In the rows, zero is written as 128.
Known rows, with every step that occurs
t m: [ 84 130 138 152 125 106  97 120 124 124 205 100 144 106 188 122 105  96
 123 125 158  99  99 167 123 163 159  84  88 124 135 110 117 115 122  98
 160 125 142 150 120 123 142 180]
n m v: [108 157 112 104  97 125 159 111 167 130 177  81 133  91 158 132  91 144
  91 171 175  74  97 177 104 115  63  94  89 100 123 117 101 112 138 127
 171 107 144 121  86  77 129 183]
m n: [ 86 102 118 143 119 128 122 130 149 122 180 110 143  77 126 149 130 124
 125 207 170 103  90 192 124 135 146  96  64 148 106  98  94 129 104 124
 136 130 166 149 110 137  98 202]
n m: [114 151 147 166 106  87 150 165 134 138 243 113  88  99 178 115 105 158
 114 159 158 114  91 188 100 100  90  99 105 100  98  97  98 117 115 109
 168 120 139 120 113  81 131 194]
u f z x: [147 138 167 115 118 107  84 170 162 100 144 113 130 146 144 145 125 172
 107  58 186 135 119 120 116 137 127 139 116 167 209 186 115  92 150 139
 116 143 154 126  86 108  79 149]
g z h m w: [ 76 117  85 109  94 139 134 117 140 116 157 117 111  84 119 137 106  70
 123 163 161 137 158 148  93  93  93 110  76 145 115  95  58 137 126 165
 104 128 173 136 155 135 139 110]
z m: [ 87 146 119 144  91 133 121 152 124 115 167 102 165 143 147 127 140 116
 104 114 144 128 115 107 118 124 129  82  82 113 125 125  52 113 105 118
 174  86 192 135 137 121 122 167]
e m w: [ 85 123  92 128 113 139  99 128 148 121 190  64 140  58 179 104 137  86
  89 166 199 152 168 230 116 114 131 105  27 157 121  78  76 139 115 150
 128 127 152 145 122 120 182 124]
x z: [177 132 163 152  96 116 120 147 161 148 146 102 177 108 113 144 116 142
  75 133 146 146 110 152 152 141 162 117  68 123  99 132 106  96 123 131
 118 134 145 109 147 145 136 123]
x z m v: [115 151 104  96  99 157 136 105 170 125 109  74 207 132 109 154 109 114
  71 133 165  92 119 115 134 134  99  85  72 104 125 160  73  88 138 138
 165  86 181 124 113 113 136 139]
e m t: [ 94 133 134 129  95 171 122 102 163 118 210  73 146  74 171 124 153 121
 122 156 220 180 136 231 138 123 140 100  15  97 138 111 100 121 122 137
 137 110 126 128 181 123 162 177]
g z h u: [116 119 146 161 108 118 118 149 154 163  92 172 102 115 118 144 116 116
 153 117  92 126 129  93  61 166 119 118 100 133 151 110  79 136 107 129
 110 172 174  96 183 142 114 131]
f w: [123 141 130 114  57 111 145 157 141  77 173  72 132  76 141  93 124 110
 100 137 167 113 136 164  94 106 158  91  42 151 128 107 107 160 107 100
 169 122 145 166  94  99  79 172]
m v: [112 145 105  89  82 143 144  95 176 124 133  73 162  79 150 132 108 137
  81 166 166  86 104 166 119 145  97 103  61 116 143 114 101 129 133 126
 148 113 146 127  95 106 120 168]
x z h m: [133 133 149 162 102 150 156 150 134 123 157 163 130 139  91 150 105 124
 166 105 135 136 140 111 108 115 123  80 101 142 132 123  87 109 158 164
 106 128 161  73 192 129 132 109]
h u f x z: [202  99 188 124 131 113  79 167 167 155 102 100 161 131 103 167 114 175
 101  95 158 134 117 121 133 148 147 121  93 191 154 192 138  61 155 118
  86 199 151 117 107 137 111 116]
f u z: [160 111 134 113 127 155 123 171 147 116 157 100 124  96 135 131  92 185
 103  77 151 132  91 157 112 135 175 110 104 128 168 143 137 145 108 147
 117 122 143 105 122 140  88 190]
z g: [ 73 155 148 161 125 120 135 130 170 157 175  88 150 121 151 119 154 145
 125 153 115 157 125  97 136 173 134 134  88 122 107 123  86 155 109 142
 180 100 179 134 145 115 106 193]
f z h: [154 140 118 172 114 159 115 162 178 113 128 127 132 123  90 123 116 148
 120 104 174 107 132 105 111 129 150 126  90 112 152 111 131 131 123 138
  97 126 162  85 131 119  85 186]
e m: [122 143 141 178 118 140 120 157 149 141 204  82 145  82 189  94 165 143
 117 123 174 167 141 233 126 167 158  73  36 142 141  94  97 138 122 129
 136 119 148  98 157 112 179 146]
f x z g: [135 150 175 154 150 119 116 133 194 160 135  64 183 150 107 149 146 156
 108 134 120 164 130  80 159 185 143 147  97 136 102 176 112 111 128 141
 149 130 180 130 146 126 111 158]
z f w: [127 140 142 120  68  97 123 145 131  80 156  81 134 110 148 114 146 118
 110 119 158 106 158 139  75  98 149 101  83 179 133 125  79 150 114 123
 183 118 163 165  81  95  93 146]
x z h u f w: [134 101 150 112  85 121 111 190 132 110 116 124 133 109  99 125 113 118
 140  85 170 105 164 106  73  93 152  91  76 205 160 154 108 125 142 116
 146 157 157 140  77 107  75 142]
u h: [159 144 107 152  59 131 131 172 125 124 168 108 118  95 115 126 101 148
 112 153 158 133  90 134 108 126 166 111 101 124 137 114 130 116 119 144
 101 124 167  84 109 131  94 193]
h z m w: [ 62 105  77 120 118 139 102 116 129 102 170  93 148  93 141 134 116  71
  97 127 163 128 155 137  98  83 101 119  65 137 120 115  48 103 114 157
 141 106 189 169 116 136 147 120]
z h u f w: [116 103 140 110  79 121 112 188 128 106 128 126 118  99 118 114 117 119
 148  92 172  96 162 112  62  93 147  90  77 206 171 141 105 142 136 112
 150 156 156 147  68  98  67 157]
g z: [122 133 133 128  81  85 150 122 163 172 152  89 116  70 139 131 140 139
  75 159 105 162  92 155 122 179 127 112  74  83 100 117  78 153  81 113
 108 115 173 132 175 153 104 160]
g z h u f x: [156  87 162 113 129 111  76 165 169 154  90 106 111 130 122 157 128 184
 137  92 145 116 118  94  90 162 115 121 114 203 196 185 134  98 146 103
  75 212 167 126  92 123  76 157]
f z m v: [109 152 100  82 111 168 126 112 176 103 120  69 176 119 123 138 104 131
  76 125 186  84 119 127 117 129  96  89  71 105 158 155  99  95 139 135
 161  86 175 128 100  97 102 172]
v m t: [ 97 141 155 123  61 129  93 101 169 123 217 110 154  90 186 144 120 115
 124 175 207 133 126 212 163 102 116 109  34  92 146 123  78 132 139 118
 159 107 119 165 170 153 135 186]
u z: [155 125 118 133 119 152 126 157 156 110 172 126 123  80 138 124  92 189
 102  83 134 140  84 159 118 120 169 116  85 103 165 134 107 135 104 154
 111 118 130  95 127 138  98 199]
h z m n: [ 62  92 109 158 152 143 119 128 135 110 177 126 157 112 106 166 132 108
 142 153 153 106 108 143 109 122 128  84  77 136 115 136  69  93 114 143
 145 100 206 152 130 145 107 181]
h u f: [111  79 164 119 109 117  80 181 122 168 138 160 101  96 162 136 120 174
 153  94 151 117 123 126  78 123 127 102 103 210 192 141  97 111 143 122
 123 181 150 118  85 123  95 152]

Rows
[208 128 178 138 116 113 100 144 178 133 122  69 175 124 104 157 120 161
  76 122 151 142 105 143 156 158 156 130  77 148 122 165 136  77 137 114
  96 173 148 122 130 139 121 126] | f x z
[115 154 150 130  81  68 134 128 164 133 135  98 137 135 150 155 146 128
  88 109 114 165  99 120 119 182 110 134 108 111 143 162  59 129 105 129
 121 125 177 140 154 138 113 126] | g z x
[147 117 161 139 137 120  86 145 137 127 129 157 106 137 159 156 128 186
 138  68 113 125 127 120  66 117 140 129 142 167 181 150  63 113 119 176
 140 143 161  98 125 130 120 135] | h u z f
[161 115 182 130 111 110  97 152 129 152 123  71 154 155 140 157 148 152
 102 113 158 114 135 133 110 147 154 116 132 186 121 140 118 124 129 140
 149 132 181 128 115 138 123 112] | x z f u
[160 128 159 127  92 139 144 169  98 122 168 128 106 145 105 158 100 137
 160 109 153 142 127 125  87 110 137  80 139 179 148 148 121  95 167 176
 111 127 182  74 159 132 116 112] | x z f u h m
[ 84 109 121 166 146 146 116 144 154 131 199  97 151  73 144 139 155 120
 134 191 191 131 120 235 126 151 157  71  41 159 113 101  97 130 114 135
 133 124 167 128 136 129 146 182] | e m n
[ 90 132  94 106 115 156 139  94 161 114 130  86 177 116 129 147 108 123
  99 109 147  89 123 116 105 132  79  89  76 106 149 153  74  93 144 149
 158  85 182 132 112 113 126 148] | h z m v
[106 135 110  68 126 168 108 128 169 119 100  94 163 123 122 145  97 138
  98 105 185  79 128 110  96 123  87  86  85 136 185 171  98  82 152 138
 157 108 178 122  90  98  96 161] | h u f z m v
[153 103 120 179 118 127 131 141 129 123 185 134 104  81 118 138  98 156
 139  85 116 139 110 128  84 128 139 125  99 123 160 134 128  91 140 173
  81 129 170  91 137 152 106 155] | u h z
[ 96 133 137 188 151 128 137 132 158 153 177 110 133 116 116 136 131 150
 152 106  94 164 133  73 110 163 133 145 113 118 128 152 105 120 132 181
 139 101 195 106 152 134 100 179] | u h z g
[133 139 157 131 121 114 107 155 154  94 128 152 124 148 150 153 103 160
 128  45 121 145 101 114  88 149 131 141 124 141 208 175  77 108 126 158
 122 153 146 111 133 127 108 132] | h u z x
[ 79 129 152 180 162 119 136 117 168 155 183 108 137 114 142 129 145 151
 146 107  88 161 136  88 114 171 123 144  95 121 121 140  90 132 125 166
 156 103 184 130 160 129 112 169] | h z g
[ 82 130  96 120 102 104 123 134 136 119 219  84 103  71 169 115  98  96
  88 189 192 115 131 202 100  66  82 124  77 131  89  79  74 122 111 136
 150 127 149 158  90  99 148 156] | n m w
[103 134 132 160  94 150 160 147 127 111 173 164 109 130 119 135 112 127
 178 115 133 129 133 120  91 114 111  75  99 145 146 103  84 129 150 156
 115 124 163  82 183 118 122 133] | z h m
[ 59 100 118 148 147 125 100 118 134 118 199 109 153  90 141 157 112  87
 140 191 181  86  91 192 124 150 159  78  77 144 110 112 113 111 114 111
 153 129 162 164 109 136 119 207] | t m n
[ 88 141 136 120  85 133 145 107 149 116 238  97 109  85 162 138 112 129
 121 181 209 147  99 202 119  77  95 116  64  68 108 110  99 104 117 124
 158 110 126 142 149 101 130 211] | n m t
[159 135 127 190  93 145 129 152 166 143 110 131 178 142  71 150 122 125
 115 116 142 119 130  90 135 138 156 120  93 113 103 120  96 119 123 144
 101 128 167  77 148 142 134 139] | x z h
[145 118 105 165 114 171 129 169 157 124 115 131 141 136  87 137 104 155
 134  76 145 108 119  93 108 131 164 113 118 114 151 127 120 152 112 157
 101 118 166  75 130 141 100 187] | f u z h
[177 115 136 172 111 145 105 162 175 145  89 118 176 159  61 160 122 147
 124  95 157 112 133  73 134 139 147 125 106 152 132 159 121  99 144 133
  81 157 169  85 117 137 115 143] | u f x z h
[146 114 155 147 114 150 139 162 138 128 141 156 131 149  86 160 108 146
 173  86 149 131 142  98 105 115 114  82 115 177 154 155 104  90 174 157
  88 151 165  78 164 126 119 113] | u f x z h m
[ 83 127 127 116  76 178 151  96 147  96 187 133 123 107 124 155 118 107
 163 150 193 156 130 153 113  85 107 100  62  98 142 117  91 113 141 156
 124 115 139 116 197 126 122 170] | z h m t
[126 131 152 139  99  78 113 112 146 162 136 105 121 124 157 157 168 156
  98 131 105 144 124 124  96 156 116 124 124 136 114 137  44 133  99 147
 138 115 189 127 145 138 123 129] | g z f
[ 94 140 152 149 166 145 124 147 175 149 149 131 129 121 136 133 117 167
 147  94  93 162 121  82 107 165 148 140 109 124 151 154  87 143 112 169
 162 117 168 107 159 128  97 192] | h u z g
[141 126  95 179 110 169 130 160 166 118 127 150 140 123  88 134 103 157
 134  82 135 115 113  93 111 121 159 117 104  99 149 121  96 145 108 159
  98 117 158  69 136 135 105 192] | u z h
[148 159 167 126 113 105 103 154 170  84 149 101 134 144 149 138 123 157
  92  80 172 140 111 136 117 149 129 144 102 140 191 162 113 100 133 137
 121 137 153 128 114 108  88 145] | f z x
[203 106 181 125 122 115  87 161 171 152 117  80 173 130 100 163 120 179
  86 103 165 134 112 128 153 146 152 124  90 176 141 189 138  67 150 117
  89 179 150 117 100 139 111 131] | u f x z
[ 69 134 114  99  78 153 134  89 153 120 169  83 153 106 130 155 139  98
  99 156 179 170 112 138 133 113 114 104  50  52 110 145  60 110  99 130
 150  81 172 156 189 144 119 186] | g z m t
[165 113 154 108 139 140  81 186 164 126 164 107 108  85 133 118 110 202
  98  89 206 119 118 157 116 112 150 118  82 165 194 154 157  99 143 126
 101 145 143 114  78 110  57 194] | u f z
[167 128 128 130  76 118 120 170 115 147 130  81 115 133 107 151 121 144
 111 135 156 128 108 110  93 144 161 115 149 151 134 147 134 124 122 154
 106 118 200  92 113 144  91 162] | g z f u h
[150 119 121 159 121 160  99 178 168 129 121 137 131 127  86 129 118 166
 131  86 185 101 138  93 110 116 146 120 102 140 171 135 133 117 137 141
  89 134 164  82 101 116  77 188] | u f z h
[114 108 144 103  97 177 129 108 154 109 160 125 137 124  98 174 114 127
 164 124 207 157 136 132 125  85 109 104  75 130 154 163 110  81 165 156
  99 138 143 114 177 129 115 156] | u f x z h m t
[100 127 146 177 155 131 135 138 151 156 167  95 131 128 114 138 131 150
 152 101 104 160 133  70 108 170 138 144 123 129 129 158 120 126 136 177
 142 102 202 112 149 138  98 175] | f u h z g
[107 141  89  74 113 178 138 119 165 110 111  71 182 127 120 147  95 134
  88 104 168  84 112 118 115 131 104  82  92 105 158 165  88 112 132 144
 164  78 179 121 100 112 110 170] | f u z m v
[ 96 136 129 111  85 167 121 100 152 108 167  88 183 126 116 163 131  97
 101 141 199 163 121 138 149  95 133 108  50  73 110 154  72  80 117 136
 154  89 161 146 174 138 133 168] | x z m t
[156  88 160 118 128 120  68 170 162 142 101 111 116 135 133 150 125 188
 148  89 159 104 118 100  92 152 122 121 111 219 205 175 140  93 154 104
  87 214 159 126  76 114  78 164] | z h u f x
[134 116 169 123 104 107 101 148 121 141 141  74 133 144 169 143 155 154
 115 122 158 106 129 139  97 146 143 112 131 187 137 123 112 145 123 129
 158 130 182 136 104 124 115 135] | z f u
[136  97 172 138 129 106 102 139 120 140 145  87 123 139 161 153 149 159
 131  90 140 109 137 132  83 145 133 119 136 186 150 134 116 127 132 149
 143 131 185 133 119 135 116 120] | h z f u
[100 141  94  82 118 174 130 114 164 111 105 103 171 121 124 146  89 134
  99 100 148  88 112 111  99 125  98  84  85 107 170 162  74 101 134 149
 162  94 172 115 113 110 115 161] | h u z m v
